Each row was made from one small tree. Brackets hold a mark, then the marks that hang from it, in alphabetical order. Every link used is in the known rows. Write each row's tree.
Known rows
{remu sese}: [ 23 -15   2   6   7   1  -7  -4   0  -7  -1  -1   1  12   6   6  -7   4
   7  19  11  22 -19 -11 -19   4  -3 -29 -38   0  -9  11  14  11]
{soribef penif}: [ 19  -6  19   1   5   6   3  28   3 -23   1   5   1  20  -7 -10  -1 -10
   3 -12  -8 -22 -12   5  -4 -11   3 -28   9  11 -12 -22  13   4]
{bofe {folisug bitak} remu siti}: [ -5  -1  11   0  13   6 -27 -65 -25 -39 -11   6  -4 -26 -28   4  14 -21
 -10  -6  14  25 -15  -5  -3 -26   9 -12  -4  -2 -18  14   9  -5]
{soribef kizomup {penif {bitak siti}}}: [ 21  16 -29  12  12 -13  19  25  -3  -1  16  14   3   7  16 -11  -1  11
 -10  -1   4  12  22  -6 -46  -6  -2  -3 -14  13 -14 -44   5   2]
{firarus bitak soribef}: [-14 -31   7  -8  16  -9 -17 -11   0  30 -15 -11   0   8   3   4 -13  15
  16  27 -25 -34 -29  11 -13   0   1   1 -42  -4  -3  15 -16   4]
{sese remu}: [ 14   0  13 -10  -2  -4 -11 -24  -3  -9  -2  -4  13  18  -7  -2   4 -11
  10  -6 -25 -11 -17   8  27  -7   3 -18  42  10  -5  10   3   7]
{siti {bitak folisug} bofe}: [ -3  -2  16  23 -11 -21   7 -16   8  17  -9 -10   4   3  24 -13 -17  11
   8 -18  11 -36   9   6   8   5  12   7  24  -4  17 -14  -3   7]
{firarus {bitak penif siti}}: [-10  15 -15 -21   9  12  -2   4   4   1   0   4  -7   5 -12  11   0  10
  12  15   0  -3   0  10   3   1  -5  34 -57   4 -16   1 -10   6]
{bofe folisug}: [ 30  -9   6  15  11   2   1 -29 -10 -13   0  -5  -1   6 -21  24  10  -7
   1 -28   9 -40 -16   6  -9  -6  13  10 -23   5   1  11   7   2]
{bofe {folisug {bitak {kizomup soribef}}} remu}: [ 11  -5  27   3  15   8   7 -48 -36  -7   1   4   3 -30 -15  16  15 -25
 -15  28  -4   9 -19  -1   8 -14   9  13  14  -9  23  35   5 -10]
{firarus {bitak folisug}}: [  7  -7  13   9  -7  21 -21  -9   4   6   1 -12   9   0  -3   2  -6   0
  18  19 -11  -4  -9  14  12   6  13   5  11  -4  11  20   7  10]
{bofe {remu sese} {siti bitak}}: [-22  -5   9  -8   4 -13  -8 -23  -7 -32  -5   2   1 -18  29   0  -7  31
   1  13  20  56  -6 -39   1 -12 -13  -6 -16  10  -7  11   0   3]
{siti {bitak kizomup} {bofe folisug remu}}: [  3  19  38   5   9 -54  33 -52 -11  -1   4  -4   6 -19  29   7  -8   6
  -4  -9   7 -34   2  -2  19  -7  21  60   8   8  38   2 -16   1]
{kizomup {soribef penif}}: [  4 -23  15   3   1  34  -2  39  -5  -7  -3   5   2  12  -9   1   4  -2
  -7 -11   6 -18  -9   9  22 -16 -10 -28  23   0   6  -3  16  -4]
{folisug {bitak siti} {bofe remu}}: [  1 -14  -8 -23  22   4 -20 -31 -11  14 -20  10  -5  -2 -38  15   3   3
  -3  71 -20  26 -10 -12 -20 -34   5 -75 -54   1 -29  -8  11  -6]
{bitak penif}: [ -8  19  -7  -6   5   6  -9  13  -1 -17   9   2  -6   7  -5  -6   6  -8
   9  -6   6 -15  -7  16   0  10 -10   0 -20   1 -15   1   1   4]
{penif {bitak siti} {soribef kizomup}}: [ 13   3 -46  13  23 -27 -13  -6   0  10  15   3  -5  -3   4  10   0   6
 -10 -20   4  24  12  -8 -62  -4  -9  12   7   6 -14 -21  -1  -1]
{bitak folisug kizomup siti}: [ 35 -20   3  10 -12   7  31 -27  -3  36 -11   2   6  12  -5  10   1 -29
   1   5 -21  -4  23 -20 -28  17  10  30  41   3   6   2   3  -4]
{bofe siti}: [  1 -15  -5  -1   5   6 -23 -15   3 -11 -10   2  -5  12 -13  -7   4   0
   4  -4  -2  10   6  -6   0  -2  -6 -15  -6   8 -27   0  13  -2]
{bitak {folisug {bofe remu}} {kizomup soribef}}: [ -6 -16  17  -2 -22  31  -9  -1  -9  33   3  -5  14 -10   0  15   4  -6
  -5  33 -12   8   6  -3  48  -9   7 -33  54  -2  41  31  13  -7]
{folisug bitak {bofe remu}}: [ -5  -4   5 -19  18   1 -34 -18 -10  -1  -9   3  -1  -9 -29   1   2   5
   2  78 -22  24 -25   2   1 -28   6 -90 -39  -3 -23   2  16  -2]
{kizomup {soribef {penif {bitak siti}}}}: [ 14  -4 -13   7   6  23  10  39  -3  -4  -5  10  -1   1   7  10   5  10
 -17 -32  13  13  12  -7   2 -13 -14  -9   1   3   8 -18   8  -5]
{bitak {kizomup soribef} penif}: [-11  12   0 -10  -4  16  16  27  -6  12  13   5   0   1   5  -5  10  -8
  -3  12  -2  -5  10  11  33  19 -17  31  10  -8  14  23  -2  -8]
{soribef kizomup {penif {bitak folisug siti}}}: [ 23  13 -26  26  -6   3  17  24  -1   3  14  10   8   1  21 -14  -2  -3
 -10 -18  10  15  27  -6 -43   1   6  -6  23   7  -2 -41   8   4]
{siti {bofe folisug remu}}: [  8  16  29   9  13 -23 -20 -62 -13 -14  -4  -4   1 -14   0  16   0 -24
  -1 -37  24 -32 -14  22  19 -29  25   9  10   7  20  -1   7   7]
{penif bitak soribef}: [ 14   8 -15  11  20 -23 -32   9  11 -24   8  -8  -4  -7   5   6  -1  -1
  -2 -44   0  22 -15   5 -28  -1  -7  -4  24   1  -2  -9   4   3]
{bofe folisug {siti bitak}}: [  0 -14   0  11   3  -7  15 -22  -2 -21  -9  -2  -7   0  -8  12   6  32
  -3 -35  21 -21   4 -16   0   0   3  32 -31   7  -8   4  -9  -4]
{bitak kizomup {penif soribef} siti}: [  2   8 -12 -18   5 -10  18   1   7   6   4   6 -10  10 -16   7   4 -32
  -2 -26  -8  -8  10  -2 -23   9  -9  50  11   2 -13  -8 -14  -6]
{folisug bitak {bofe siti}}: [ -7 -19 -17 -13   6  10 -33  -5   8   7 -22   5  -9  12 -41 -13   2  17
  -1  61 -14  29  -2   1   3 -15   1 -86 -65  -7 -46  -5  16  -7]
{kizomup {soribef {penif bitak}}}: [ 10   2  -1  11   3  20  -3  52  -1 -18   6   4   3  -2  14  -2   4  12
 -13 -29  12  12  -3   7  19 -10 -12 -20  12   0  16  -9  12  -2]
{kizomup soribef}: [  0 -27   1   5   9  28 -16   6 -12  13  -5  -1   0   6  -9  13   7   6
  -2  10   2 -12  -6   4  16  -5 -13 -18   4  -3   7  21  15  -6]

Which tree is each row?
[  5  -9  -5   6  12 -32   8   4  11  19 -25   4  -6   9  23  -8 -16  -8
  -9 -52   5 -29  -1   5 -37 -12   6 -14 -25   2  -2 -52 -15   3]  {firarus {soribef {penif {bitak {siti bofe}}}}}
[-14  14  -3  -4 -24  -5  34  35  13  15  10  -5   4   3  17  -9  -4  31
   7  21  -8 -18  15  -5  21  25   2   9 -10  -3  15   2 -15  -1]  {siti {bitak {folisug bofe} kizomup penif}}
[-22  15 -23  -3   9  -6 -25  15   1  -8  24   0  -7   3  -9 -11   2 -12
   4 -12  12 -22  -7  23 -15   2 -12   3  13  -2 -20  -5  -1   3]  {bitak {penif {soribef kizomup}}}
[ 31   0 -14  17  -3 -15   7  -7  11   9   1  -4   1  -9   8  13  -1 -26
  -9 -51  -9  30  17 -15 -41  13   3  34  63  -2  14 -11  -5  -2]  {penif {bitak folisug kizomup siti} soribef}
[-31   8 -12   5 -21  12   2  14   7 -18  -4  -2  -4  -3  11 -18   1  20
   5 -28  20   4  18  -8  11  17 -11  16   9  -1 -12  -2  -9  -1]  {bofe {siti {bitak folisug penif}}}
[ -4 -21  -9   7 -23  29 -34   0  15  11 -15  -6   2  14 -22   0   0   4
   5  -1   4   4  11   0  21  -8  10 -65   4   2 -11  -2  17   0]  {bitak {folisug {bofe siti}}}
[-23  14  -5 -13  -6 -17  28  14   7 -10   4   5  -5   3  18 -22   1  25
   1   5  -3   7  24 -17  12  26 -15  45 -14   4 -13   1 -18  -7]  {bofe {siti {bitak kizomup penif}}}
[-26   5  -3   9 -14   1  -1  26   9 -16   9 -10  -4  -7   7  -5  -4   6
   8 -47  17 -26  -8   3  -8  13  -9  18  38  -8   3  -1 -15   3]  {siti {bitak folisug {penif soribef}}}
[ 12  -9  18  14 -12 -13  41   1  -1  16   4  -8   9   3  25  -8  -7  15
   7  22 -23 -17  10 -21 -10  29   4  36  33  -1  20  11  -9  -2]  {siti {bitak folisug kizomup}}
[ 13  17 -13  13 -11   1 -30   3   5 -12   6  -8  10 -22  29  11  -4  17
  -2   0  18  67  -6  -9   3  -8   7 -61 -13   1  22   4  15  12]  {penif {bitak {folisug {bofe {remu sese}}}}}
[ 31 -18  -1  -7  20 -10  29 -30 -12  25 -16  11  -4  10 -21  -4   3 -19
  -5  64 -37  19   6 -17 -48  11   1   6 -20  -7 -28  -2   2  -9]  {folisug {bitak kizomup siti}}
[ 34  22  11   6   3 -20  26  38   8 -25  15   5   6   4  27 -18  -2  -4
  -7 -12 -16  18   5  -3  -8  11   4   9  15  11   7 -28   3   3]  {soribef {penif {bitak kizomup}}}
[-19  -5  -2 -22   3   5 -46 -15   2  -6  -9   2  -1  -1 -18   8   3  17
   3  25  -2  24  -2  -8  31 -32   2 -64 -22  16 -18   1  15  -3]  {folisug {bofe remu siti}}
[ -1  20  -2  -8  18   7   1 -50 -30 -27  -5  10  -8 -25 -28  22  16 -30
  -9  -9  18   3 -16   2 -22 -20   8  12 -31  -4 -12   5  -4  -2]  {bofe {folisug {bitak penif siti}} remu}
[  2 -17  22  -2  -1  -4  51  42  -3   7   7   3   4   6  21  -8  -4  30
  -7  18 -15 -21   7 -17  14  10 -12  28  15   1  21   3  -9  -9]  {siti {bitak {kizomup {soribef penif}}}}
[  8  10   6   1  10  -8  11 -17  -6 -20   7   1 -10  -9 -31  -1  12 -37
  -8 -15   4 -14 -20  20 -16   8   9  26  -6 -17  -8   9  -8  -3]  {bofe {folisug {bitak kizomup {penif soribef}}}}
[ -7  17   4 -13   2 -15   2  16   8 -11  17  -1  -6   7  -7  -8   3 -30
   3 -19 -10 -11  -6  14  -2  16  -8  34  30  -1  -3   3  -8  -1]  {bitak kizomup {penif soribef}}
[ 18 -25   7  -7  10  19  36   8 -12  21 -16  16  -2   9 -22  -7   4 -20
 -17  45 -21  13   9 -11 -17  -2  -6  -3   1 -11 -13  -6   6 -14]  {folisug {bitak {kizomup {soribef penif}} siti}}
[ -3 -11   4  -6   1 -22  26  -3   6  -1  -4   2  -2   7  14 -15  -2  27
   1  22 -17   8  21 -29   1  19 -11  34  -3   8 -11   3 -10  -9]  {bofe {siti {bitak kizomup}}}
[-31   6  -6 -14  -4 -20  13  18  13 -17   7   0 -10   2   8 -18  -1  15
   0 -18   1   5  15 -11   6  17 -19  47  12   2 -15  -2 -20  -8]  {bofe {siti {bitak kizomup {penif soribef}}}}
[ -8 -10   7   4 -14   1  -1   4   2   2  -2  -8   7 -10  22  13 -12  38
   8  28  13  19 -12 -26   7  -8   5 -46 -16   2  17  10   2   8]  {siti {bitak {folisug {bofe {remu sese}}}}}
[-23   5   2   7 -22  16  39  34  -5  17  10  -3   4 -10  26  -8   2  18
  -1   1   5 -14  15  -5  27  32 -14  46  33 -11  32  22 -16  -6]  {siti {bitak folisug {kizomup soribef} penif}}
[-20  31   1   0 -16   8 -15 -37  -4   5 -10   4   0 -13   5   2  -2 -44
   1 -52  31  -9  16  15   9 -12  10  13  32   0   8 -19   0   7]  {bitak folisug penif {siti {bofe remu}}}
[-19   6  -8  -3 -33  40   3  38   7  33   5  -2   6   3  -3   2   7  -2
  -3  10   6  -7  17  16  55  15  -2 -18  22 -11  28  21   3  -6]  {bitak {folisug bofe} {kizomup soribef} penif}
[-21 -28 -12 -14  -8   4   8  26  11  28 -10   1  -2  12  -4   2   0  57
  -6  41  -5   7  23 -19  41  -1 -11 -23 -38   5   0  11  -2 -14]  {folisug {bofe {siti {bitak {kizomup soribef}}}}}
[-12   7   3   8 -28  37  12  22  -6  17  10  -1   7  -4  10  -7   9 -25
  -4 -10   6  -5  15  13  33  26  -9  28  55 -15  29  26   1  -4]  {bitak folisug {kizomup soribef} penif}
[ -6  28   9 -21   1  -4  10  14   7   0  17  -1   2   1   9 -10  -1   4
  14  40 -21   2  -3  19  26  22  -1  53 -31   0   5  18 -12   6]  {firarus {bitak kizomup penif}}
[-19   7 -15 -21   9   6 -18   9  13  -4   2  -1 -11   3 -21  15  -2  -4
  11 -15   4  -5  -8  15  -5  -7  -6  37 -25   0 -17  -2 -13   6]  {firarus {bitak {penif soribef} siti}}
[-21  19  -7  -9 -21  30 -26  29  19   6   6  -9   3   2  -9   1  -4  17
  17  19   5  -4  -6  29  43   1  10 -22 -37  -5   6   8   0  11]  {firarus {bitak {folisug bofe} penif}}
[  3  -4  11   4   1   6 -21 -54 -15 -42  -6   2   0 -19  -1  22   6  -8
  -7 -34  42  40 -15 -18   5 -25   7  -5 -19   9   3  22  11   7]  {bofe folisug {remu sese} siti}
[  3   5 -39  23  -5 -10 -39  18  15  13  20 -10   5  -9   3  -1  -4  12
  -4 -13   9  19   5  12 -22  -4   4 -47  25  -3   7 -14  10   4]  {penif {bitak {folisug bofe}} {soribef kizomup}}
[ 14  12  27  12   8 -21 -19 -59 -10 -16  -5  -3   3 -17  12  19  -7 -22
  -3 -34  44   0 -21  12  14 -29  23  -5 -18   3  24   5  11  14]  {siti {bofe folisug {remu sese}}}
[-18   9 -22  -3  16  -3 -25   5  -8 -11  14   5  -9  -5 -26 -27   4 -21
   0  29   1   6 -14  25 -36   4 -10 -22  -7 -18 -38  -4   2  -1]  {folisug {bitak {penif {soribef kizomup}}}}
[  5   6  22   2   6 -53  35 -16   7  25  -1  -4   3   9  31 -17 -16  20
   4  20 -13 -29  13  -1   7  17   6  41   0   2  13 -11 -12   0]  {siti {bitak kizomup} bofe}
[  4  22   7   5 -23  11  17   9   2   4  13  -2   6   1   9 -15   4 -30
   6  -7  -6  -8  12  11   7  31   4  30  42  -7  14  12  -2   2]  {bitak folisug kizomup penif}
[ 10 -22  -9  16  -4  -1  11  15   4  12 -20   0   0   4  18  -2 -10 -12
  -7 -55  -1 -17  -3  -9 -49  -3   4 -15   9  -2   1 -35 -12   1]  {firarus {soribef {penif {bitak folisug siti}}}}
[-10   3 -22 -14   9   4 -12   5   6  -9  -4   4 -15  10 -26  15   5 -24
   1 -49  10 -16  -3   4 -29  -5 -12  15   0   1 -24 -15  -7  -1]  {bitak {penif soribef} siti}
[ -4 -23  30 -16   3 -16  22  20   9  24  -5  -3   5  12  14 -14 -17   0
   8  26 -39 -34 -19   8  -5   5  10  24 -15   0   8  -4 -21   2]  {firarus {bitak kizomup} {soribef penif}}
[  1 -11   4   0 -14  24 -30   8  16  19  -2 -13   8   9 -14  10  -7  21
  18  38 -11  -5 -11  17  32  -6  18 -35 -26  -1   8  14   9  10]  {firarus {bitak {folisug bofe}}}
